Every row comes from one small tree of marks. The marks that hang from a mark follow it in brackets, in the order of their numbers. Every link used is in the known rows. Which tree was each row made from?
Known rows
J596[J172 J330[J445]]: +1.06, +0.39, -6.83, -0.46, -0.76, -1.08, -0.09, +3.49, -0.66, +0.39, +3.24, -1.22, -1.79, +1.12, +1.82, -1.40, +2.07, -2.92
J315[J963[J116 J330]]: -2.24, +0.16, -0.94, -2.97, +0.20, +0.82, +1.79, -0.07, -1.40, -1.40, +0.93, -1.28, +0.90, -1.93, -2.04, +0.61, -0.76, +0.02
J963[J116[J445] J330]: -1.34, +1.45, -0.76, -1.37, -0.22, +2.52, +1.85, +0.91, -2.25, -0.33, +0.58, -1.81, +0.92, -2.23, -1.46, -0.27, -0.06, +0.23
J172[J596[J330[J445[J116 J315]]]]: +0.75, +0.00, -6.72, +0.50, -2.50, +1.26, -2.94, +1.23, -2.16, +0.13, +4.72, +0.02, +0.07, +2.33, +5.34, -2.42, +1.94, -1.72
J330[J445]: -0.54, +1.44, -4.53, +0.69, -2.43, +0.65, +1.71, +2.93, -0.42, -0.25, +2.00, -2.00, -1.98, +0.20, -0.24, -1.67, +1.00, -0.03
J963[J116 J315 J330[J445 J596]]: -0.37, +0.24, -2.09, -3.66, +1.21, +2.15, +0.64, +0.98, -0.43, +0.93, +2.57, -0.63, -0.29, -1.63, -1.90, +1.08, +1.63, +0.50
J315[J963]: -1.51, +0.26, -3.84, -1.15, -1.80, -0.72, +2.29, +1.11, +0.25, -1.47, +1.80, -2.08, -1.03, -0.41, -1.29, -0.53, -1.10, -0.40
J116[J445]: -0.53, +1.50, -3.81, +0.29, -2.35, +0.94, +2.46, +2.05, -0.55, -0.37, +1.53, -2.60, -0.98, -0.60, -0.63, -1.23, -0.37, -0.15
J445[J116 J315[J963] J330[J596]]: -0.37, -1.03, -3.85, -1.83, -2.17, -0.53, +0.45, -2.32, +0.96, -0.99, +2.10, -0.42, -1.59, -0.66, +0.18, +0.52, -0.58, +2.13
J330[J445[J116 J315] J596[J172]]: +0.95, -0.43, -6.31, -0.61, -1.48, -1.01, -1.91, +0.67, -0.12, +0.91, +2.91, +0.84, -2.38, +0.31, +2.51, -0.39, +1.81, -0.36
J596[J330[J445]]: +0.31, +0.51, -5.45, +0.08, -1.89, +0.39, +0.84, +3.30, -0.54, +0.09, +3.50, -1.97, -1.40, +0.64, +1.56, -2.10, +1.92, -1.25
J116[J445[J315[J963]]]: -1.49, +0.47, -4.20, -1.11, -2.22, +1.35, +0.98, +0.74, -1.15, -0.94, +1.88, -1.25, -0.15, -0.05, +0.89, -1.22, -1.59, +0.05
J596[J172 J330[J445[J315]]]: +0.54, +0.10, -7.06, -0.42, -1.75, -0.90, -1.86, +2.69, -1.01, +0.79, +3.70, -0.32, -1.07, +1.59, +3.47, -1.43, +2.24, -2.29
J315[J963[J116 J330[J445]]]: -1.62, +0.59, -1.75, -2.54, +0.55, +2.44, +1.19, +1.14, -2.33, -0.97, +1.01, -0.92, +0.05, -1.43, -1.17, -0.36, -0.07, -0.05
J596[J172 J330[J445[J116]]]: +1.50, +0.05, -6.87, -0.47, -0.91, -0.93, -1.21, +2.07, -1.40, +0.06, +3.63, -0.03, -1.51, +0.76, +3.18, -1.59, +1.65, -2.53
J172[J596[J330[J445[J116 J315[J963]]]]]: +0.42, -0.71, -6.98, -1.04, -1.54, +1.52, -2.68, +0.74, -2.52, -0.75, +4.73, +0.40, +0.23, +2.31, +5.25, -2.26, +0.49, -2.06
J172[J596[J330[J445[J315[J963]]]]]: +0.03, -0.34, -7.05, -0.98, -1.48, +1.37, -1.66, +2.02, -1.81, -0.48, +4.38, -0.76, -0.10, +2.79, +3.91, -2.01, +0.82, -2.48
J596[J172]: -0.34, +0.85, -5.06, -0.31, -1.84, -2.44, +1.17, +1.81, +0.50, -0.39, +1.65, -1.70, -1.55, +0.07, -0.84, +0.03, +0.47, -1.59
J315[J963[J116]]: -2.15, +0.78, -2.91, -2.56, -1.32, +0.21, +2.25, +1.16, -0.64, -1.60, +1.77, -1.43, +0.39, -1.33, -1.10, +0.64, -1.21, -0.83

Write each row's tree
+0.65, -0.26, -5.35, -2.33, -0.54, -0.31, +1.02, -0.41, +0.39, -0.32, +1.23, -0.84, -2.25, +0.02, -0.27, +0.93, -0.72, -0.04
J116[J445[J315[J963] J330[J596[J172]]]]
+1.55, -0.65, -4.41, -2.96, +1.60, -0.06, -1.24, -0.25, -0.48, +1.01, +2.85, +0.65, -1.77, -0.51, -0.40, +0.44, +1.48, -0.37
J963[J315 J330[J445[J116] J596[J172]]]
+0.69, -0.52, -3.00, -2.39, +0.64, +1.37, -0.31, -0.46, -0.25, +0.77, +3.12, -0.23, -1.25, -1.09, -0.81, -0.31, +1.35, +1.27
J963[J315 J330[J445[J116] J596]]
-0.99, -0.16, -1.24, -4.01, +0.88, +0.66, +1.19, -0.27, +0.49, +0.58, +2.56, -1.12, +0.62, -2.26, -2.85, +1.98, +0.93, +0.55
J963[J116 J315 J330[J596]]
-1.67, -0.43, -4.05, -1.17, -2.81, -0.36, -0.45, -0.98, -0.71, -1.37, +2.53, +0.01, +0.09, -0.30, +1.65, -0.82, -1.27, +0.58
J445[J116 J315[J963]]
-1.18, +2.04, -3.07, -2.85, -0.98, +2.46, +1.69, +1.61, -1.26, -0.24, +2.45, -1.24, +1.24, -1.35, -0.80, +0.55, -1.13, -0.60
J963[J116[J445] J315]
+0.92, +0.75, -6.57, +0.39, -1.56, +0.90, -0.06, +3.37, -1.15, +0.06, +4.09, -2.12, -0.91, +2.24, +2.40, -2.20, +2.09, -2.69
J172[J596[J330[J445]]]
+1.17, +0.28, -6.09, -0.72, -0.47, -1.33, +1.00, +2.76, +0.86, +0.78, +2.24, -1.20, -3.46, +0.28, -0.33, -0.07, +2.06, -1.33
J330[J445 J596[J172]]
+1.37, +0.29, -6.57, +0.36, -1.60, +1.16, -1.17, +2.11, -1.89, -0.24, +4.42, -0.84, -0.64, +1.93, +3.62, -2.37, +1.76, -2.33
J172[J596[J330[J445[J116]]]]
+0.31, +0.18, -3.13, -2.46, +1.54, +0.19, +0.39, +1.61, -0.86, +0.85, +1.25, -0.44, -1.65, -1.30, -1.20, +1.11, +2.43, -1.13
J963[J116 J330[J445 J596[J172]]]
-1.20, +0.05, -3.63, -0.98, -3.05, -0.10, +0.25, -1.98, -0.46, -1.75, +1.65, -0.44, -0.61, -0.38, +0.70, -0.30, -1.39, +1.90
J445[J116 J315[J963] J330]
-1.79, +0.77, -1.02, -3.18, -0.08, +1.17, +0.88, -0.10, -0.96, -0.16, +2.09, -1.13, +1.61, -1.77, -2.29, +1.12, +0.02, +0.31
J963[J116 J315 J330]
-2.36, +0.80, -2.51, -2.29, -2.38, +0.69, +1.11, -0.67, -0.53, -1.57, +1.24, -1.00, +0.43, -0.85, -0.34, +1.02, -1.16, +1.18
J445[J315[J963[J116]] J330]
-1.30, +1.29, -1.48, -1.10, -0.39, +2.25, +1.11, +1.60, -2.08, -0.16, +1.06, -1.27, -0.03, -1.47, -1.03, -0.60, +1.38, +0.33
J963[J116 J330[J445]]
+0.14, -0.10, -5.62, +0.17, -2.83, +0.66, -2.06, +1.20, -1.53, +0.26, +4.16, +0.12, -0.24, +0.66, +4.49, -2.33, +1.72, -0.27
J596[J330[J445[J116 J315]]]
-0.97, +0.94, -3.66, -0.98, -2.46, +1.61, +1.59, -0.25, -0.81, -1.23, +1.00, -1.71, -0.79, -0.05, -0.06, -0.65, -1.79, +1.38
J116[J445[J315[J963] J330]]
-0.82, +0.65, -3.31, +0.42, -4.10, -0.28, -0.01, -1.52, -0.08, -0.82, +1.70, -0.85, -0.65, -0.21, +0.79, -0.53, -0.06, +2.27
J445[J116 J315 J330]
+0.48, +0.25, -2.78, -4.54, +2.43, +1.12, +0.61, +0.41, -0.75, +0.95, +2.01, -0.38, +0.24, -1.96, -2.02, +2.11, +0.34, -1.27
J963[J116[J445] J315 J330[J596[J172]]]
-1.21, +1.26, -1.76, -2.86, +0.34, +2.76, +0.40, +1.15, -1.89, +0.14, +2.20, -0.62, +0.78, -1.24, -1.40, +0.08, +0.68, +0.23
J963[J116 J315 J330[J445]]
-0.20, -0.02, -4.91, -0.01, -2.46, +0.30, +0.19, +1.79, +0.75, +0.95, +2.73, -0.99, -2.25, +0.25, +0.82, -0.85, +2.07, +0.78
J330[J445[J315] J596]
